What can hang from each mark
P: H S
L: M
S: P
H: A P
U: A M
M: L U V
A: H U V
V: M

Each row was made from one small tree. The marks that hang from a mark follow it in brackets, in alphabetical order. Every link used is in the known rows. Write each row's tree.
Known rows
A[U V[M[L]]]: [  0.6   4.3  -7.4  10.8   2.9 -50.1   9.0   2.5   3.2   1.6  -6.8  -7.5
  26.8  13.1  -0.3  23.1 -23.8 -18.1 -25.0 -47.4]
U[A[H[P] V] M]: [-14.1   4.9 -28.1  16.3  15.5 -40.0  21.0 -23.7  -0.7  -3.0   4.4   0.1
  16.7   4.8   6.1  35.2 -21.9  -4.7  -4.4 -46.6]
S[P[H[A[U[M[L]] V]]]]: [-20.8  -2.6 -11.5  11.6   7.3 -34.6  15.2   4.6  -4.8  -7.6   1.8  -0.5
   3.1  -3.7  16.2  13.1 -16.3  -6.1  -6.6 -53.6]
A[H U V[M[L]]]: [  0.0   5.6  -4.3  10.3   1.7 -68.9   9.9  -6.5   6.8  -0.6  -2.5 -11.9
  36.3  16.5   5.1  29.6 -26.1 -18.2 -29.8 -60.8]
A[H[P] U[M[L]] V]: [ -9.1   6.3  -9.7  10.1   9.8 -79.9   9.5 -14.2   7.5   1.0  -2.2 -11.6
  27.0  13.0   0.6  46.2 -27.1 -18.2 -22.4 -66.3]
M[L]: [ -9.8  -9.4 -22.3  15.7   2.8 -35.1  12.8  -6.9  -9.6  -5.5   6.4  -3.4
   5.4 -17.6   0.7  24.0 -19.0 -22.9 -19.3 -32.1]
H[A[V] P]: [ -9.4  16.8 -23.1  -0.1  19.6 -53.6  15.7 -14.4  -3.2  -6.6   3.8   2.2
  -3.4   6.1  13.8  26.8 -19.7 -19.2  -7.2 -42.0]
P[H[A[V[M[L U]]]] S]: [-20.6  -6.3  -9.3  -6.7  14.4 -46.0  10.0  -2.7  -7.3  -3.9   2.2   3.5
   0.9  -7.7  16.3   5.3 -14.2 -14.9 -13.4 -59.3]
S[P[H]]: [-14.9  -3.6 -14.1  12.8   3.3 -11.9  12.8   2.7  -6.1  -6.2  13.0  -5.4
   6.1  -4.9  25.9   0.5 -16.4  -4.5  -4.8 -42.4]
M[U[A[H[P] V]]]: [-15.6   3.2 -22.9  13.1  14.2 -43.6  11.6 -16.0  -4.0  -7.6   5.2   2.3
  11.1  -3.7   2.2  19.4 -23.4 -15.3 -18.5 -45.6]
U[A[H[P] V] M[L]]: [-16.3  -2.2 -29.8  19.7  14.9 -53.2  22.3 -22.3  -4.8  -4.7   0.3   2.6
  12.5  -7.3  -1.0  44.5 -22.8 -10.1  -6.3 -49.7]
A[H U[M]]: [-11.6   4.4  -9.4   9.8   3.4 -43.3  11.9 -14.7   3.2  -1.2   4.2  -9.2
  27.6  14.4   1.3  32.0 -20.9 -14.2 -28.9 -53.8]
M[U[A] V]: [-24.0   6.1 -26.5  15.2  16.2 -41.2  17.8 -10.7  -9.5  -2.3   0.0  10.5
  11.6  -8.7  -4.5  21.0 -19.3 -20.3 -25.4 -44.6]
S[P]: [-10.0   1.8 -12.8  15.0   0.7  -8.3  13.3   3.8  -4.7  -6.1  11.6  -9.0
   4.4  -1.7  15.0   2.8 -20.2  -5.3  -6.8 -34.4]
A[H U V]: [ -2.9   7.1  -1.9   9.1   2.2 -65.6   5.0 -10.4  12.6  -1.2   1.4 -17.0
  39.9  26.0  10.7  24.3 -23.3 -11.6 -19.7 -55.1]
M[L U[A[H[P[S]] V]]]: [-19.5  -6.9 -21.3  13.4  14.1 -62.5  11.9 -11.0  -9.8  -8.8  -0.8   4.5
   3.3 -20.6  -8.5  30.0 -24.6 -21.3 -19.7 -51.9]
A[U V]: [ -2.3   5.8  -5.0   9.8   3.8 -46.4   4.0  -1.2   9.1   1.5  -3.2 -12.2
  29.9  22.0   5.5  17.3 -20.7 -11.4 -15.9 -41.8]
S[P[H[A]]]: [-18.2  -0.2 -14.5   9.1   6.8 -18.4  15.5   1.7  -7.1  -9.2   9.7  -0.3
   0.0  -4.0  25.0   3.2 -14.6  -5.6  -4.0 -44.6]
L[M[U[A[H[P]]] V]]: [-26.7   6.6 -18.5  14.9  11.5 -47.5  20.9 -14.8  -8.0  -3.9  -1.5  -0.2
  14.5 -10.0   1.1  30.9 -23.8 -15.6 -28.5 -48.2]
U[A]: [ -7.7   2.0 -27.9  14.0  10.2 -11.6  18.5 -12.6  -7.4  -6.7   7.9   4.1
  11.5   1.2  10.2  14.4 -15.1  -6.3  -2.4 -21.0]
L[M[U]]: [-21.9  -1.9 -12.6  15.1   1.8 -24.4  12.8  -9.0  -5.8  -6.5   2.2  -8.5
  10.9 -11.5  -0.2  16.5 -23.1 -14.7 -31.6 -38.0]
M[L U[A[H[P]]] V]: [-27.4  -0.4 -29.5  17.4  18.4 -74.2  20.9 -14.3 -15.0  -4.5  -3.1  13.6
   6.2 -24.9 -10.7  41.3 -23.1 -29.9 -29.5 -56.8]

Which tree is each row?
[-16.8  -6.9 -29.1  22.4  11.4 -34.4  21.0 -13.8  -5.6  -3.6  -3.7   4.4
  11.0  -8.7  -5.8  33.6 -19.5  -7.6  -4.9 -38.3] : U[A[V] M[L]]
[-19.6  -9.4 -24.8  19.9  10.9 -50.4  12.5  -8.1 -10.6  -9.5  -3.4   7.0
   4.3 -21.9 -11.7  25.3 -22.2 -20.8 -20.4 -41.5] : M[L U[A[V]]]
[  2.9  16.1  -6.9   4.6   8.8 -67.4   9.8 -10.3   7.6   1.4   1.6 -11.9
  32.0  23.6  11.6  31.9 -28.0 -18.1 -25.7 -61.9] : A[H[P] U V[M]]
[-24.9   8.6 -22.8   8.7  19.2 -54.4  17.4 -14.4  -9.0  -1.2   2.8   8.3
  10.6  -7.2  -1.1  26.3 -22.2 -20.7 -24.2 -54.9] : M[U[A[H[P[S]]]] V]
[-10.5  -0.2 -24.1   8.7  11.8 -34.7  18.8  -7.6 -15.8  -4.9   3.3   7.5
   0.5 -19.1  -4.4  23.4 -25.5 -24.8 -31.1 -48.5] : V[M[L U[A[H[P[S]]]]]]
[  0.5  10.2  -3.1   0.7   9.1 -77.6   9.1  -6.0   4.5   2.2  -1.7 -11.3
  26.5  15.3   6.2  34.1 -28.6 -19.5 -24.4 -66.9] : A[H[P[S]] U V[M[L]]]
[-15.6  -0.2 -10.7   9.4   6.6 -33.5  15.8   6.6  -6.2  -7.8   2.3   0.8
   4.2  -2.8  19.0   8.8 -16.8  -7.8  -9.0 -52.3] : S[P[H[A[U V[M[L]]]]]]
[-26.5   2.6 -13.6  15.2   5.2 -38.4  16.8  -8.7  -6.0  -2.0  -1.4  -5.2
  15.4 -10.8  -1.7  22.8 -23.1 -18.3 -35.5 -45.8] : L[M[U V]]
[-14.9   1.5 -12.9   9.0   6.4 -22.5  16.3   3.7  -5.4  -7.9   7.6  -1.2
   3.6  -1.3  25.2   2.0 -16.8  -5.1  -5.8 -49.0] : S[P[H[A[V[M]]]]]
[ -9.8  -0.8  -8.4  14.6   4.7 -52.9   7.6  -2.7   6.3   2.4  -8.0  -9.3
  24.9  11.1  -6.3  31.2 -22.4 -14.5 -19.9 -50.1] : A[U[M[L]] V]
[-12.8  14.8 -19.4 -10.1  21.1 -40.4  16.0 -10.8  -9.4  -5.3   7.2   4.0
 -13.9   0.1  11.6  21.3 -17.4 -18.4  -7.5 -41.1] : H[A P[S]]
[ -6.7  19.1 -18.0  -1.4  20.1 -64.0  16.9  -7.3  -4.6  -4.5  -5.8   6.2
   0.1   9.0   4.4  35.1 -21.9 -23.9 -17.7 -50.8] : H[A[U V[M[L]]] P]
[-24.4  -2.9 -31.7  20.9  13.7 -48.3  28.3 -21.0  -9.9  -2.3   0.0   8.5
  15.3 -12.1  -5.0  44.3 -18.8 -13.9 -16.0 -49.5] : U[A[H] M[L V]]
[-12.9  18.9 -17.8  -0.4  21.1 -60.0  15.2 -11.8  -0.4  -3.4  -4.7   4.0
   1.2  13.6   3.4  37.1 -20.0 -18.6 -13.3 -50.4] : H[A[U[M] V] P]
[-15.7  14.3 -11.1  -7.3  22.3 -67.0  13.7  -6.6  -2.7  -1.5  -6.9   2.2
  -5.2   7.7  -0.8  36.1 -20.5 -17.9 -10.0 -56.3] : H[A[U[M[L]] V] P[S]]
[-20.7 -10.1 -27.4  18.8  10.5 -40.7  14.5  -8.5 -14.9 -10.5  -1.0  10.2
  -1.0 -26.3 -12.4  25.1 -21.1 -22.8 -23.5 -37.7] : M[L U[A]]
[ -9.9  19.0  -8.6 -10.7  21.4 -62.8  10.8  -5.1  -0.2  -2.0  -3.0   0.4
  -1.5  16.1   7.9  25.6 -19.1 -16.1  -6.6 -50.6] : H[A[U V] P[S]]
[-25.7  -4.2  -9.0  -7.8  15.8 -49.5  12.9  -3.1  -7.9  -0.3  -0.9   5.7
   3.2  -3.0  12.7  16.8 -10.6 -14.4 -13.2 -59.8] : P[H[A[U[M[L V]]]] S]
[ -3.3   8.8 -21.7   7.7  14.0 -39.5  18.5 -15.6  -2.3  -3.5   7.1  -0.5
  17.7   8.4  14.9  21.4 -22.4  -6.5  -3.6 -42.7] : U[A[H[P[S]] V[M]]]
[-24.6   6.4 -25.0  14.5  15.6 -49.9  18.3 -15.3  -8.0  -3.1   1.9   8.9
  16.5  -6.9  -1.4  24.2 -20.8 -19.8 -27.8 -51.1] : M[U[A[H]] V]
[-16.6   2.1  -9.3   8.9   6.6 -29.9  13.1   4.6  -2.8  -7.5   4.3  -1.9
   6.7   3.5  23.4   5.1 -15.5  -4.3  -4.1 -49.2] : S[P[H[A[U V]]]]
[-17.3  -3.2 -25.8  15.4  15.7 -53.8  21.1 -20.0  -4.8  -3.0   0.2   1.2
  10.9  -6.9  -1.9  41.7 -22.5  -8.5  -4.6 -51.4] : U[A[H[P[S]] V] M[L]]
[-10.2   5.0  -4.0   4.6  10.5 -80.7   7.6 -11.4   7.0   3.0  -2.9 -13.5
  24.6  13.2  -0.4  42.6 -27.1 -16.0 -19.3 -69.5] : A[H[P[S]] U[M[L]] V]
[ -7.9   4.1 -24.7  11.9   9.2 -10.4  18.0  -7.5 -11.8  -4.6   5.7   6.8
   6.5  -7.6   0.6   9.9 -22.8 -19.1 -30.5 -37.6] : V[M[U[A]]]
